Known rows, with every way that one mark hangs from another:
j268[j693[j609[j945[j524]]]]: -.25 .41 .26 .10 .41 .19 .05 -.34 -.12 -.06 -.44 -.31 -.14 -.11 -.13 -.20 -.46 .01 .25 -.08 .15 -.04 -.04
j212[j945[j609]]: .07 -.16 .31 -.20 -.02 -.03 .31 -.30 .08 -.30 .23 -.37 .12 .09 .15 -.08 .00 .06 -.12 .01 -.29 .32 -.16
j945[j299 j524[j934] j609[j693]]: -.55 .04 .17 -.49 .34 .36 .11 -.24 -.12 .18 -.34 .09 .07 .01 .08 -.09 -.15 .18 .12 -.12 .25 .02 -.08
j299[j945[j524 j609[j693[j268]]]]: -.40 -.32 .17 .34 .21 .26 .23 -.38 -.02 .05 -.45 -.17 -.36 -.04 .06 -.06 -.44 .21 -.01 .04 -.07 .34 -.03
j50[j679]: -.05 .13 .34 -.32 .03 .10 .07 .05 -.01 -.42 .12 -.42 -.05 -.24 .18 .08 -.02 .05 .18 .23 .12 .49 -.24
j268[j693[j609[j945[j299 j524]]]]: -.45 .62 .08 .05 .32 .17 -.05 -.30 -.01 .05 -.53 -.07 .00 -.06 -.10 -.23 -.39 -.07 .29 -.01 .07 -.38 .04
j609[j945[j524]]: .05 .31 .27 -.23 .12 .24 .05 .04 .05 -.22 -.24 -.19 -.01 -.20 -.11 -.09 -.27 .16 .13 .12 .11 .13 .03
j299[j945[j524 j609]]: -.12 -.29 .18 -.16 .09 .18 .19 -.03 .08 -.09 -.11 -.11 -.17 .01 -.04 -.05 -.23 .37 -.15 .08 -.02 .52 -.01
j268[j693[j609[j945[j299 j524[j934]]]]]: -.48 .59 .23 -.20 .48 .39 -.01 -.22 -.18 .27 -.61 -.11 -.02 -.09 -.20 -.36 -.44 -.01 .36 -.17 .28 -.33 .11
j945[j524[j934]]: -.15 .08 .34 -.70 .36 .47 .11 .13 -.17 -.04 -.19 -.19 -.08 -.28 -.01 -.10 -.10 .18 .10 .12 .45 .32 .10
j50[j212[j945[j524 j609[j693]]] j679]: -.29 .15 .34 .12 .24 .13 .19 .15 -.04 .04 .06 -.54 .23 .09 .15 -.07 -.21 -.05 -.10 .01 -.59 .41 -.38
j50[j212[j945[j299 j524]] j679]: -.25 .59 .21 -.24 .10 .19 .00 .59 .14 .03 .12 -.35 .37 -.08 .07 -.14 .00 -.13 .00 .38 -.47 .04 -.03
j50[j212[j945[j524]] j679]: -.06 .35 .37 -.16 .17 .20 .08 .54 .05 -.07 .20 -.59 .22 -.13 .08 -.12 -.08 -.07 -.07 .32 -.44 .38 -.13
j50[j212[j945] j679]: .08 .29 .38 -.06 .05 .11 .18 .37 .09 -.24 .35 -.74 .21 -.07 .15 -.06 -.01 -.12 .02 .19 -.53 .43 -.27
j945[j609[j693]]: -.21 -.22 .21 -.07 .13 .02 .26 -.54 -.03 -.33 -.03 -.27 -.08 .01 .21 .12 -.11 .12 .08 -.17 -.02 .35 -.39
j299[j945[j524 j609[j693]]]: -.35 -.25 .14 .04 .17 .22 .20 -.19 .05 -.01 -.29 -.16 -.19 .03 .03 -.01 -.37 .31 -.07 -.05 -.11 .44 -.12
j697[j934]: -.03 -.07 .39 -.57 .19 .28 .15 -.03 -.01 -.32 .07 -.51 -.06 -.22 .10 -.05 -.07 .17 .14 -.16 .41 .38 -.08
j268[j693]: -.12 .01 .18 -.20 .27 .10 .18 -.22 -.10 -.33 -.03 -.30 -.13 -.20 .16 .11 -.13 -.07 .17 .06 .11 .21 -.21
j609[j693[j268] j945[j299]]: -.32 .36 .12 .31 .12 .15 .09 -.45 .13 -.13 -.49 -.18 -.07 -.10 .09 -.08 -.34 -.10 .38 -.01 -.03 -.28 -.02
j609[j693]: -.17 .01 .19 -.15 .19 .15 .21 -.31 .02 -.31 -.11 -.38 -.06 -.17 .21 .12 -.13 .05 .17 .04 .04 .26 -.22
j212[j50[j679] j945[j524[j934] j609]]: -.31 .05 .61 -.48 .19 .40 .27 .11 -.11 .08 .11 -.16 -.05 .00 .02 -.35 -.09 -.03 -.06 .06 -.14 .51 -.15
j679[j50[j212[j945[j299 j524 j609]]]]: -.06 .15 .26 -.29 .03 .12 .09 .26 .12 .07 .21 -.16 .30 .14 -.01 -.10 .12 -.08 -.04 .14 -.71 -.06 -.34
j524[j934]: -.01 -.04 .36 -.58 .26 .35 .19 -.04 -.12 -.20 -.02 -.36 -.09 -.22 .05 -.06 -.05 .13 .18 -.03 .34 .36 -.04

Rows:
-.13 .16 .27 .39 .16 .18 .17 -.49 .02 -.24 -.41 -.42 -.21 -.17 .09 -.05 -.43 -.05 .32 -.09 -.01 .03 -.13 : j609[j693[j268] j945]
-.57 .02 .07 .05 .23 .16 .09 -.49 -.01 .00 -.39 .11 -.11 -.06 .18 .00 -.18 .02 .10 .13 .08 -.10 -.06 : j945[j299 j524 j609[j693[j268]]]
-.26 -.43 .19 .45 .11 .14 .31 -.55 .04 -.13 -.29 -.32 -.36 .05 .14 -.04 -.37 .15 .05 -.10 -.16 .41 -.18 : j299[j945[j609[j693[j268]]]]
-.13 .30 .25 .24 .28 .09 .13 -.51 -.07 -.21 -.27 -.45 -.18 -.08 -.05 -.16 -.41 -.06 .32 -.23 .03 -.01 -.19 : j268[j693[j609[j945]]]
-.04 .23 .34 .37 .14 .14 .11 -.62 .00 -.28 -.34 -.46 -.27 -.14 -.02 -.24 -.33 -.01 .32 -.07 .05 .05 -.03 : j693[j268 j609[j945]]
-.22 .33 .46 -.34 .09 .28 .17 .27 .07 -.15 .10 -.23 -.05 -.15 .08 -.20 -.06 -.16 -.02 .42 -.26 .34 -.06 : j212[j50[j679] j945[j524]]
-.41 .27 .33 -.35 -.06 .13 .14 .05 .13 -.04 .12 .10 .09 .06 .10 -.22 .03 -.15 -.08 .28 -.39 .08 -.14 : j212[j50[j679] j945[j299 j524 j609]]
-.06 .12 .38 -.08 .11 .10 .16 .30 .00 -.07 .25 -.50 .22 .03 .09 -.11 -.06 .02 -.16 .15 -.51 .47 -.28 : j50[j212[j945[j524 j609]] j679]
.05 .00 .38 .03 .01 -.02 .25 .13 .04 -.26 .44 -.64 .20 .10 .14 -.08 .01 -.06 -.09 .01 -.63 .55 -.42 : j50[j212[j945[j609]] j679]
-.33 .58 .26 -.33 .29 .43 -.05 -.11 -.04 .18 -.51 -.11 .03 -.08 -.21 -.39 -.29 .16 .31 -.11 .29 -.22 .20 : j693[j609[j945[j299 j524[j934]]]]
.26 .11 .38 -.21 .03 .16 .22 .27 .11 -.20 .36 -.64 .12 -.05 .05 -.05 .07 -.16 .08 .11 -.71 .25 -.40 : j679[j50[j212[j945]]]
-.61 -.01 .22 -.17 .37 .40 .12 -.40 -.17 .22 -.50 .10 -.10 -.07 .12 -.16 -.21 .05 .18 -.06 .30 -.06 .00 : j945[j299 j524[j934] j609[j693[j268]]]
.07 .19 .53 -.56 .31 .50 .15 .55 -.10 .18 .10 -.53 .13 -.11 -.08 -.23 -.02 -.05 .07 .08 -.40 .23 -.19 : j679[j50[j212[j945[j524[j934]]]]]
-.15 -.06 .31 -.47 .30 .56 .15 .28 -.04 .12 -.26 -.25 -.20 -.18 -.11 -.20 -.28 .33 .03 .10 .24 .47 .21 : j299[j945[j524[j934]]]
-.10 .22 .47 -.23 -.05 .17 .28 .06 .13 -.32 .27 -.40 -.07 -.10 .18 -.15 -.01 -.22 .05 .27 -.35 .41 -.20 : j212[j50[j679] j945]
-.23 .17 .23 -.41 .25 .34 .19 .24 -.01 .26 .07 -.21 .31 .11 -.02 -.28 .00 .04 -.11 -.05 -.34 .02 .00 : j50[j212[j945[j299 j524[j934] j609]]]
-.26 .27 .26 .25 .27 .30 .09 -.30 .00 -.06 -.60 -.26 -.19 -.22 .01 -.11 -.48 .01 .24 .06 .10 .02 .02 : j609[j693[j268] j945[j524]]
-.27 .04 .09 -.44 .06 .09 .03 -.16 .06 -.17 -.07 .19 .06 -.05 .07 .02 .04 .17 -.01 .16 .13 .04 -.05 : j945[j299 j524 j609]
-.31 .38 .38 -.14 .55 .44 .05 -.25 -.29 .17 -.52 -.33 -.15 -.14 -.20 -.33 -.49 .03 .31 -.24 .33 .01 .02 : j268[j693[j609[j945[j524[j934]]]]]
-.39 .50 .32 -.05 .35 .48 -.06 -.33 -.08 .20 -.66 -.08 -.13 -.13 -.16 -.44 -.36 .04 .36 -.01 .34 -.28 .29 : j693[j268 j609[j945[j299 j524[j934]]]]
-.40 -.27 .28 -.19 .35 .48 .24 -.09 -.12 .23 -.37 -.21 -.18 .03 -.05 -.16 -.40 .36 -.01 -.20 .10 .48 -.04 : j299[j945[j524[j934] j609[j693]]]
.08 .32 .25 -.27 -.04 .14 .12 .29 .20 -.10 .29 -.42 .25 .00 .07 -.08 .15 -.23 .13 .16 -.73 -.10 -.29 : j679[j50[j212[j945[j299]]]]
-.26 -.11 .34 .03 .06 .05 .46 -.51 .11 -.22 .13 -.26 -.10 .14 .17 -.13 -.09 -.15 -.05 -.12 -.51 .27 -.37 : j212[j50 j945[j609[j693]]]
-.36 .53 .06 -.10 .17 .22 -.01 -.08 .14 .00 -.48 -.04 .11 -.08 -.04 -.08 -.34 .07 .25 .04 .02 -.28 .03 : j609[j693 j945[j299 j524]]
.14 .21 .39 -.32 .15 .26 .09 .45 .06 -.04 .18 -.49 .13 -.10 -.02 -.09 .02 -.11 .00 .25 -.59 .19 -.25 : j679[j50[j212[j945[j524]]]]
-.33 .25 .40 .02 .46 .53 .10 -.19 -.16 .15 -.69 -.29 -.22 -.23 -.05 -.25 -.52 .07 .31 -.13 .30 .04 .10 : j609[j693[j268] j945[j524[j934]]]
-.02 -.16 .38 -.15 -.05 .04 .42 -.36 .12 -.33 .31 -.18 -.10 .08 .10 -.17 .04 -.12 -.12 .00 -.45 .35 -.26 : j212[j50 j945[j609]]
